(in the rows, 128 means zero)
Known rows, with every way that one mark hangs from another:
Z[X[T[Y]]]: [122 134  90 116 141 164  95 120 130  89 132 129 105 136 188 169 120 127
 130  99 205 121 129  72 105 117 104 109 127 126 113 128  92 164 100 118
 131 133 114 126 119 121 126 114 105 144 128]
X[T]: [120 113  64  98 143 153 109 105 131  92 138 123 116 137 156 124 196 161
 133  98 153 139  96 128 116 129 111 109 133 135 112 116 111 166  98 110
 132 139  97 110 142 125 127 165  99 159 139]
Q[E[F]]: [145 124  95  67 133 176 108 100 127 134 142 111 136 156 157 109 171 181
 129 126 104 160 138 119 112 150 105 105 116 136  98  99 124 155 103 105
 136 130 121 145 108 142 140  74 163 141 149]
N[J[Y[T Z]]]: [101 124  75 104 133 164 110  86 133  81 160 122 121 128 104  84 100 111
 141 130 166 115 119 149 137 120 112 185 127 158 106 118 136 138 110 112
 136 126 113 171 128 113 141 192 122 129 175]
X[T[B]]: [130 121  61 125 134 130 129  98 135 102 132 121 119 156 150 140 193 150
 131  84 134 150  73 113 118 112 114 128 143 125 133 128 112 168  94 107
 135 131 107 107 133 135 120 151 107 151 143]
Z[B X Y]: [113 125 114 136 112 148 104 112 107 114 118 130 113  81 212 182  64 102
 104  93 202  88  83  86 101  76 111 166 120 107 123 138 101 138 119 115
 135 138 109 110 125 104 165 139 105 131 131]
Q[E]: [152 137  81  88 138 181  97  94 112 126 149 113 136 166 139 108 170 183
 128 116 129 161 155 104  99 136 108 136 126 140 108  99 119 154  96 102
 138 135 112 117 118 138 126 102 151 150 129]
N[J[Y[T[B]]]]: [107 136  77 115 125 171 112  85 131  91 157 118 121 132 123  86  99 114
 133 128 162 131  97 123 126 102 102 191 131 157 117 128 145 144 107 111
 132 121 120 165 118 110 145 179 124 130 177]
Z[B X[T] Y]: [111 107  99 132 113 131 112 104 121 114 106 133 109  84 226 192  79 108
 107  74 210  82  61  80 115  80 111 152 126 110 119 138  87 140 118 119
 134 133  99 101 136 104 160 149  91 139 137]
N[J[Y[Z[X]]]]: [ 92 134  73 101 128 174 111  97 134  91 164 126 107 146 120  92  66 102
 137 120 181 120 118 142 129 126 113 175 126 154 101 121 131 146 107 112
 130 127 118 167 123 107 155 184 132 124 172]
T[E]: [149 128  88 102 135 174 106 112  95 121 166 119 134 148 134  99 180 160
 133 114 111 138 171 141  98 130 100 128 116 124 143 123 123 158  94 102
 132 128 137 117 109 124 123 108 146 154 134]
Z[B]: [119 127  88 116 121 135 103 118 114  90 131 124 137 121 174 119 137 159
 116 108 153 139  68 119 106  85 106 153 126 118 110 134 129 148 109 103
 147 152 112  98 137 133 147 162 113 139 133]
U[Q]: [137 159  71 115 150 180  61 118 108  80 143 108 114 100 129  96 152 162
 117 118 108 128 124  94  92 127 118 139 123 150 122 119 119 178 103  97
 143 163 122 137 153 127 137 158  86 153 112]
J[Y[Z]]: [105 136  58  97 120 157 101  97 112  99 178 130 121 110 143  99 129 137
 138 114 124 111 108 156 113 175 134 200 132 164 118 115 135 119 100 109
 137 147 114 119 124 128 138 240 123 128 136]
Z[B X Y[T]]: [124 107 122 147 121 134  97 105 106 104 102 127 126  61 218 186  88  97
 106 104 204  78 104  74 114  70 105 159 119 113 126 135 102 131 131 115
 142 128 103 118 125 109 142 134  90 137 126]
Y[J Z[B]]: [126 129  69  93 152  82 108 124 135  81 157 145 140 159 106 121 103 122
 127 115 171 109 149 209 136 101 138 104 124 109  83 132 105 137  99 104
 144 132 109 111 152 114 122 192 157 143 133]
T[B E Y[J]]: [171 180  85 120 124 112 133 112 107 135 203 124 136 190 107 156 108 136
 135 106 111 135 158 131 106  44 112 150 131  98 175 175  96 145  61 114
 129 106 171 128  89 126 109  81 192 140 149]
B[Z[X Y]]: [136 144 118 115 133 196  90  92 116 126 136 134 111 117 153 192 140 101
 131 125 160  82 141 126  91 121 122 107 116 111 153 115 105 150 117 110
 129 139 120 109 129  94 133 152 131 134 129]
B[Z[X]]: [133 147 114 113 143 196  82 102 127 108 129 135 117 138 152 164 151 116
 139 126 168 108 150 115  98 142 115  94 113 109 138 113 117 162 117 101
 135 142 124 105 129 112 117 135 134 137 122]
Z[B X[T] Y[J]]: [121 115  99 118 123 117 110 107 128 113 117 144 114 100 205 189  50  91
 101  82 231  69  89 115 122  67 118 130 123 101  98 148  83 141 114 119
 128 119 101 101 142  81 155 160 117 147 143]
N[J[Y[T[X]]]]: [112 128  84  96 136 184 104  91 127  96 162 122 120 120 123  80 114 120
 134 125 178 119 103 126 126 105 104 191 123 163  99 123 140 153 113 116
 130 116 113 168 123 107 138 179 121 133 176]
B[Z[X Y[J]]]: [138 150 119 104 139 184  87  94 122 127 145 141 113 127 141 188 122  92
 129 126 178  73 159 144  97 114 126  99 113 105 141 120 101 150 114 110
 124 129 119 107 134  79 128 158 148 139 132]
E[F]: [114 115 101  73 132 164 108 128 129 106 144 115 126 126 167 105 176 154
 129 138 103 152 108 154 113 139 109  84 111 133  97 117 139 163 110 111
 130 141 126 158 114 120 153 115 136 132 153]
Z[Y]: [125 133  96 101 119 180 105 105  92 124 164 118 114 103 140 143 152 138
 119 124 130 113 121 152  85  94 121 158 126 134 134 115 114 143 101 118
 126 142 106 125 128  93 156 179 116 141 140]
Y[J T Z[B]]: [138 106  83 114 166  65  95 115 134  65 133 139 157 127 105 121 134 112
 128 127 175  94 181 188 155  91 130 107 122 114  91 127 105 125 113 103
 155 121  98 126 158 126  93 181 142 154 129]
J[N Y[Z]]: [ 80 142  49  86 126 158 127 112 110  96 189 134 116 146 157 102  75 152
 139 123 152 133 138 114 121 197 146 192 144 137 103  86 136 123 108 105
 130 144 109 135 113 121 140 252 141 121 155]
N[J[Y[T Z[B]]]]: [ 98 123  76 108 129 152 112  88 133  81 150 123 124 127 118  92  86 112
 137 128 173 115  98 146 142 101 110 191 128 151 102 127 135 135 114 112
 139 129 112 164 134 114 147 193 122 128 174]
N[J]: [107 133  89  99 137 184 109 104 130  89 153 116 112 167 108  88 115 129
 131 132 171 150 126 149 113  82  97 135 124 139 102 121 132 171 104 111
 131 131 117 164 128 104 153 141 135 136 173]
X[T[B E Y[Z]]]: [145 129  61 120 128 103 144  97 129 113 164 123 124 167 134 169 168 151
 148  81 120 130 105 125 134  84 116 132 140 112 163 148  81 149  74 116
 137 125 136 121 119 147 107 108 129 145 148]
N[J[Y[T[X] Z]]]: [108 122  77  96 140 166 110  90 135  89 162 126 119 125 110  85 114 114
 142 122 173 111 111 151 142 113 114 186 123 163  98 119 132 145 111 116
 134 119 110 172 130 116 135 184 121 130 175]
T[B[Z] E[F] X]: [181 131 109  95 130 151 148 100 134 166 156 132 137 160 144 141 230 136
 149  77  75 119 106 139 137 111 120 118 104 105 165 149 119 176 104 108
 131  93 160 130  89 142  98  16 171 129 157]

Rows:
[122 139  65  81 144 134 112 116 130  92 167 129 114 157 144 153 127 161
 133 112 185 133 122 124 118  91 120 110 138 117 106 127  91 161  82 119
 126 132 109 127 137 114 124 170 127 155 151] : X[T[Y[J[N]]]]
[145 116  61 125 130 131 137  96 128 118 142 122 125 163 152 131 202 154
 136  77 114 145 105 115 121 117 109 126 136 119 154 133 109 165  87 104
 133 122 123 103 120 135 113 113 124 158 144] : X[T[B E]]
[127 138  89 109 148 151  92 123 132  89 140 132 106 142 181 167 105 120
 127 103 212 115 140  89 108 109 107 100 125 121 104 132  89 165  97 118
 129 125 116 124 122 111 121 118 119 148 131] : Z[X[T[Y[J]]]]
[182 117  99  87 177 140  89 119 112 111 161 136 150 130 118  95 190 132
 128 119 165  89 217 162 132  97 113 107 105 131 106 128 110 160 108 110
 133  86 117 133 121 105  73 106 155 168 133] : Y[J T[E X]]
[155 191 102 129 131 128 110 108 135 114 177 136 125 182 122 208  97 102
 140 117 159 118 125 113 104  51 123 124 131  90 166 163  92 148  78 114
 134 122 154 120 108 114 106 116 174 124 141] : T[B[Z[X]] Y[J]]
[134 123 119 153 130 157 101 103 105 112 124 122 115  90 179 184 123  87
 115 110 171  92 145  72 100  96 111 152 124 125 151 125 104 142 121 115
 132 116 111 138 108 108 124 114 104 137 128] : Z[X Y[T[B]]]
[169 102 108 119 147 137 120 110 116 123 138 118 147 122 152 117 233 142
 137 103  99 126 140 112 139 104 106 132 111 130 144 133 125 162 115 108
 141  95 132 153  98 149  83  44 124 147 144] : Y[T[B E[F] X]]
[120 129  91 119 130 116 103 122 140  83 114 139 120 123 213 180  67 121
 118  84 233 109  79  75 126  76 104 122 125 103 101 153  89 151 106 115
 140 131 114 103 134 126 136 127 111 142 132] : Z[B X[T[Y[J]]]]
[134 134  74 117 127 163  98  92 111 108 165 125 135  86 164 107 175 134
 133 101 132 110  84  96 114 145 121 227 130 168 132 125 142 131 111 111
 140 123 113 125 110 135 112 195 104 133 139] : J[Y[T[B X]]]
[171 105 103 107 160 163  93 111 102 109 147 120 144 102 142 103 236 155
 135 109 139 112 178 114 124 107 103 142 110 139 130 115 118 161 115 110
 141 106 114 136 115 135  84  88 111 159 127] : Y[T[E X]]
[187 164  98  60 151 150 111 128 101 140 217 136 129 150 118 134 149 155
 140  99 160  98 173 159 117  52 115 149 108 121 125 158  81 164  75 128
 124  94 149 136 100 112  97  71 175 148 144] : T[E X Y[J]]
[117 126  63 128 127 128 105  91 117  92 162 125 136 102 140 114 154 122
 140 112 115 110 110 128 126 163 132 209 137 160 135 121 135 112 107 106
 146 134 114 127 121 139 111 220 109 128 134] : J[Y[T[B] Z]]
[146 147 108  77 120 154 116 121 104 128 188 112 129 136 152 143 140 166
 142 131  99 135 148 133 110  83  97 116 110 115 145 153 106 146  80 121
 127 126 165 163  89 128 136  59 165 136 157] : T[E[F] Y]
[180 133  98 127 157 118 102  96 123 114 148 133 157 160  97 132 176 112
 132 131 131 102 207 145 131  92 113  98 118 105 154 138 118 146 104  97
 139  97 135 120 119 112  74 108 172 161 137] : Y[J T[B[Z] E]]
[122 143  91  82 134 162 113 117  97 127 175 129 116 135 130 137  94 125
 112 132 162 104 167 165  95 100 135 135 130 114 109 111 114 143  99 116
 118 125 105 134 128  71 152 197 157 145 152] : Z[Y[J[N]]]
[105 129  68  87 137 179 108 111 104 102 172 130 124 111 182  97 114 156
 132 123 175 124 136  68 124 169 130 213 134 148 101  88 146 134 124 108
 130 121 104 139 103 122 116 222 121 133 154] : J[N Y[T[X]]]
[141  87 100 144 150  93 104 109 118  77 108 130 147 108 156 147 139 114
 137 107 165  95 185 114 153 119 111 118 114 112 128 124  98 131 123 101
 157 122 117 130 130 155  87  84 114 147 119] : Y[T[E] Z[B X]]
[122 167  86  88 153 121 108 139 123  84 187 136 115 172 123 166  51 126
 137 130 196 117 192 136 117  89 133 107 131 103 102 128  82 141  85 121
 130 129 129 152 117 109 119 151 164 132 141] : T[Y[J[N] Z[X]]]
[ 88 124  66 107 140 152 111 108 115  82 160 134 120 122 181 124  70 128
 135 128 178 113 175  75 134 197 139 186 139 137 103  85 133 119 124 105
 134 130 105 145 111 126 117 225 127 126 148] : J[N Y[T Z[X]]]
[112 120  66 110 129 145  90  93 111  87 166 126 134  84 144 102 157 133
 141 123 129 104 123 137 125 172 128 199 131 167 121 108 135 113 109 109
 143 139 107 128 128 136 117 229 106 133 135] : J[Y[T Z]]
[112 127  83 103 128 186 106  86 124  98 162 117 124 130 119  78 102 119
 135 129 163 121 121 130 125 108  98 185 123 158 119 124 141 146 107 110
 130 117 124 167 119 105 144 168 132 135 176] : N[J[Y[T[E]]]]
[115 136  63  74 167 111 121 133 130  83 176 144 125 196  92 110  89 128
 133 133 180 128 220 197 134 137 148  79 132 104  78  98 106 145  99 104
 132 127 104 138 138 103 114 198 178 144 146] : Y[J[N] Z]
[167 121  98  87 179 138  80 123 121  93 154 136 145 120 119  99 193 129
 124 126 190  97 183 157 129  93 119 112 111 138  87 121 114 164 113 112
 137  98  99 134 133 105  81 145 138 162 132] : Y[J T[X]]
[128 138  88 136 136 147 111 118 134  94 134 127 106 145 185 179 117 118
 130  89 190 129 115  64 108 109 106 120 132 121 131 139  92 164  97 116
 133 127 121 122 110 134 119 101 109 138 134] : Z[X[T[B Y]]]
[133 113  88 128 134 149 124 115 137 112 119 127 112 150 193 155 142 116
 129  85 165 128 130  82 118 145 101  96 121 116 131 132 104 172 107 107
 129 114 130 127 106 132 120  61 124 144 139] : Z[X[T[B E[F]]]]
[ 94 130  54 115 129 131 130  99 114  89 168 129 127 136 155 118  89 138
 139 121 141 128 145  87 136 177 143 201 149 133 122  92 140 116 117 103
 137 130 108 143 107 138 114 230 132 122 155] : J[N Y[T[B] Z]]
[130 141 109 106 139 169  92 122 107 120 155 136 107 116 158 165  77  82
 110 117 201  78 175 135  92 105 122 120 117 122 109 126  97 147 107 119
 118 115 111 129 118  70 144 147 143 143 133] : Z[X Y[J]]
[103 128  79 105 129 183 102  87 127  89 158 119 119 126 120  84 108 120
 132 135 171 123 110 127 123 108 100 186 126 161 108 122 143 144 109 112
 132 122 115 168 124 106 149 186 124 132 175] : N[J[Y[T]]]
[109 105  75 123 141 103 117 116 141  74 115 138 120 133 168 154 121 122
 133  84 184 115 114 137 142 127 124 111 128 114 104 123  92 143 113 107
 149 145 102 111 148 140 123 141 106 137 127] : Y[Z[B X[T]]]
[110 117  88 125 139 113 108 125 130  75 126 135 123 133 162 146 109 121
 134  97 176 118 127 134 129 129 124 123 123 114 105 122 102 140 116 106
 151 147 110 118 139 141 127 138 115 132 121] : Y[Z[B X]]
[156 136 115  93 146 176  88  85 117 127 154 138 130 106 118 170 187 115
 135 133 147  73 151 171 110  92 130 121 113 114 141 117 107 144 114 112
 132 123 109 114 143  85 110 175 141 146 136] : B[Z[Y[J T[X]]]]
[169 143  93  83 137 122 129 122 104 126 196 134 133 131 132 150 158 164
 151  79 136 101 126 144 137  51 121 170 112 117 138 156  71 145  82 127
 139 115 144 135 108 148  99  67 145 136 139] : T[E X Y[Z[B]]]
[133 137 102 110 144 186  89  94 138 105 123 136 112 139 163 178 166 120
 141 113 171 106 136 112 109 140 116  82 117 109 138 113 106 167 115 103
 133 138 117  99 138 113 116 144 122 143 126] : B[Z[X[T]]]
[134 126  73 125 128 140 128  81 140 118 131 127 119 148 149 167 199 137
 137  88 127 127  73 126 118 103 122 126 139 114 157 125 103 160  95 110
 134 136 108 100 140 123 121 162 111 147 144] : X[T[B[Z[Y]]]]
[162 138 104 131 164 122  89 105 133  95 135 136 146 150 118 148 149  94
 127 134 164 107 185 133 124  96 117  97 123 110 131 132 118 153 113 100
 140 107 120 121 125 108  81 138 152 153 131] : Y[J T[B[Z[X]]]]
[100 122  62  87 145 153 119 106 113  91 175 134 126 118 163 105 116 148
 141 119 164 112 152 101 140 180 146 198 137 147 100  84 135 125 122 109
 135 124  99 147 113 130 110 227 122 127 153] : J[N Y[T[X] Z]]
[128 136  83  96 165 114  98 131 135  83 156 147 122 167 110 125 103  93
 131 118 192 100 214 190 125 139 135  79 119 119  84 119  96 147 101 107
 136 121 111 129 138 102 110 149 163 145 126] : Y[J Z[X]]
[151 149  79  92 147 182  72 104 120 105 133 102 120 114 142  98 148 182
 119 118  88 139 131  80 106 140 113 123 116 149 102 110 115 174 102  98
 142 152 129 155 138 144 137  97 119 151 127] : U[Q[E[F]]]
[153 103  83 146 151  94 125  98 117  92 139 121 151 141 106 128 197 128
 148 108  93 123 188 143 146 118 120 129 129 122 160 122 109 135 107 100
 153 120 126 141 119 158  76  96 124 146 130] : Y[T[B E] Z]
